Each row was made from one walk, in order. Every step used is in the known rows, and no mark comes twice. Write each row's walk.
Known rows
J > N: [-12  11  -5  14  -4   1   5  -5   0  -4   0  20   6   0  18   4   0  -5
  -2  -2 -11   7   6]
E > B: [-16   0  -8  -1  -3   7  -2  -4  11   2   5  24   1 -11  -5  -2   6  -4
  -6  -2  12  -3  -8]
U > H > N > E > B > J: [ 22   0   8  -8   9  -2   5 -12   8   5   4   5 -11 -19 -41   2   0  26
  -8  13  13  -6   4]
B > J > N: [  9  15   2   9  -1  -1  -3 -11  -5  -4  -9   9  -6  -6  -1   6   1   2
  -4   7 -10  13   8]
B > E: [ -1  -2   0  -1  -5   3  -3  -9 -15  -5  -2   3  13  -6  23  -9   2  -8
   3  -4  -5  -7 -22]
N > H > U > E: [ -2  -2 -17   2  -1  -1  25  -3  -3  -1   8  -8   3 -16  16  -7  -3 -34
  -1  -9  -2 -12 -19]
U > E > B > J > N: [ -6  13  -6   8   1   4  -1 -16   5  -4  -5   3 -16 -58 -44   3  10  15
  -5   5  -1  13  12]
H > N > E: [ 7  9 -1 -3  0  8  1 -2 -4 -4 -2 16 15 16 12 -1 -3  5 -5  0 -2 -3 -5]
H > B: [-6  6 -2  3 -5 10 -7  6 -3  0  8 12  7 29 12  2  4 -6 -1 -3 15 -9 -7]
E > N > H > B > J > U: [ 13 -11  10  -6   5  -2 -16   7  10   8   2 -20 -10  50   1   6  -6   2
   7   3  -3  14  20]
E > N > J: [  1   6   0  -4   0   3   2  10   4  -3 -14   7   9  11  10   0   0   8
   2   1  -1  12   4]
B > J > U: [  0  -9   0   4   0  -9   0 -15  -6   2  -2  -2   6  33   4   2   0  -7
   4   4  -5   4 -11]
E > B > J > U > H > N: [ 16 -17  -2  10   2 -12   9 -28   6   9  12   3 -14 -12 -50   9  -2  14
  -5   6   3   0  11]
J > U: [-19 -14  -6   8  -5  -6   8  -9  -5   3   7   9  17  36  25   1  -1 -16
   4  -6  -8  -4 -13]
J > N > H: [ -8  11  -3   8   1   3  12  11   2   3   4  12   0  18  26   4  -8 -19
  -2  -6 -13   7  10]
E > B > J > N: [  3  10   0   2   0   0  -9 -13  10   1  -4  12 -18 -32 -28   7   5  15
  -5   9  -2  15  16]
W > N > E > B: [-13  -5   7 -12   3   8 -26  25  10  -6  -8   9   7  -9  17  -6   2  11
  -4  -2  10 -15   0]
H > N > J: [10 13 -6  3 -3  6  8  1 -8  0 -6 14  6  6 -7  6 -4  7 -5 -1  0  8 -2]
B > J > U > E: [ -5  -8  -6  10   0  -6  11 -21 -11  -1  -3 -10   7   4  -8  -2   3  -7
   4   0  -3   1 -16]
J > B > E > N: [ -6   4  12   0  -9  -9 -14   7  -2  -8  -6  -6   4 -30   5  -8   5  25
   0   0  -2  -4   6]
B > E > N > H: [  8  -5   8  -9   2   3 -10   6  -1  -3  -5  -8   5   0  26  -9  -6 -11
   4  -6 -11   7   1]
E > B > J: [  4   4  -1  -7   0   4  -9 -11   5   2  -3  14 -11 -15 -24  -1   7   4
  -6   8  13   3  -5]
U > H > N > J: [ 16   6  -3  12   0  -2  28   1 -11   4   3  10   4   2 -15   6  -5   8
  -5   1   6  -3   0]
U > E > B > J > N > H: [ -2  11  -4   1   6   3   8   0  11   3  -2  -6 -21 -38 -35   2   2  -4
  -3   1  -2  15  15]
B > E > N > J: [  5   0   8 -13  -1  -1 -10   3  -7  -6 -16 -11  10  -9   8  -4   1  16
   9   2  -9   9  -3]
U > E > B > J: [ -4   7  -7   1   1   5   2 -13   3  -3  -3   4  -8 -42 -35  -4  11   2
  -5   3  16   1 -10]

Write each row's walk
[-2  5 -2  3  3 13 -4 17  6 -2  6 -5  0  4  7 -3  0 -9  1 -9  8  4 13] | U > E > N > H > B
[ -5   5   0  -3   0  12   0  21   1   7  12   4   0  44  24   0  -4 -22
  -1  -6  12  -6  -3] | N > H > B
[  2  -9   4   0  -2  -2 -13  -6  -5   5   5  -9  -2  42  -2   7   2   2
   6   3   5  -1  -2] | H > B > J > U
[ -5 -18  10 -16   6  -4 -34  12   8   0 -10 -16  -2  10  -2  -1   1  20
   3   5  -1  -8   5] | W > N > E > B > J > U
[ -3   6  -6   1   0   4   8   5  -3  -8 -13  -2  13 -14  -5  -3   5   7
   3  -1   1  11   2] | U > E > N > J
[  0   1  -2 -11   1   9  -5  -3  11   0   3  20   4 -11 -14   1   1  17
  -7   1   7  -3   2] | H > N > E > B
[ 16   9  11  16   3  -5   3  -1  -6   2   8  -3 -15   6 -20  11   2  17
  -1   9   4  -2  16] | U > H > B > J > N
[-19   0   1 -10   3   2  -4   2  17   0   1  12   2 -13  -2   2   4  18
   0   4  -5   2   8] | J > N > E > B
[  6 -16   2  13   3 -16  21 -17 -10   6   8  -7   4  30  -4   3  -3  -5
   3   5   0  -7 -10] | B > J > U > H
[ -1   2  10  -3  -1   6 -11  14  -7   2   7 -15  -7   9  14   2  -4  -4
   8  -4 -11   3  12] | J > N > H > B > E
[-21   2 -16   4  -2  10   8  -9   6  -2   6  16   5 -39 -17  -5  10  -4
  -5  -6  12  -5 -11] | U > E > B
[  5  -4   5  -3  -5   1 -16 -10  -6 -10  -9   3  10 -17  17  -8   2   6
   3  -3  -9   6  -2] | B > E > N
[ -8 -19   7 -22   6  -6 -11  -9  12   7  -2  -9   2  23 -14   0   3  14
   7  10   1  -4  -9] | N > E > B > J > U
[-13 -21  -3  17   0 -13  27 -10  -5   5  17   7  16  34  16   2  -4 -15
   3  -2  -1 -13 -13] | J > U > H
[  2  -3 -12   6  -2   0   1  15  -8  -7   0 -14   1 -29  24  -8  -6 -29
  -6 -15  -4 -16  -4] | W > N > H > U > E
[  4  -7   8 -11  -5 -18  -5  10   5  -1   1 -29 -11 -33  13  -9  -4   5
   4  -2  -9  -8   5] | J > B > E > N > H > U
[  1  -4 -16   6  -6  -4   6 -21   3 -12  -2   0   5 -43   0  -7   4  -4
  -4  -6  -7   0  -5] | H > U > E > N
[  0  -3   9 -12   0  10 -10  16 -10   4   8 -15   2  21  21  -4  -3 -15
   7  -7   4  -8 -10] | N > H > B > E
[  2  -4 -11  -4  -2  -3  15   0   1   3   7   0   1   9  28  -3  -8 -34
  -2  -7  -5 -12 -15] | N > H > U
[  0 -22   7   2   3 -10   9  12   4   7   8 -18   4  44  -7   9  -2  18
  11   2   4  -1  14] | E > N > J > U > H > B
[ 15   7 -11   5   2  -8  16 -12  -3  -2  -2 -18 -17 -37  -9   1  -4 -14
   0   1 -18   7   4] | B > J > N > H > U > E
[-13   7  12 -10  -5  -8   3  22 -10   0  -8 -18   8  -9   4  -4   5  22
   7   3   5 -12 -14] | N > J > B > E
[ 15  12  14  -4   5  11 -32  37  -7   1  -5 -11 -11  26  16   2  -4  -8
  -4  -1  13  -6  13] | W > N > H > B > J
[ 11  15   5   3   5  -1   6   8   1   3  -5   1 -11  12   9   6  -7 -12
  -3   4 -11  16  13] | B > J > N > H
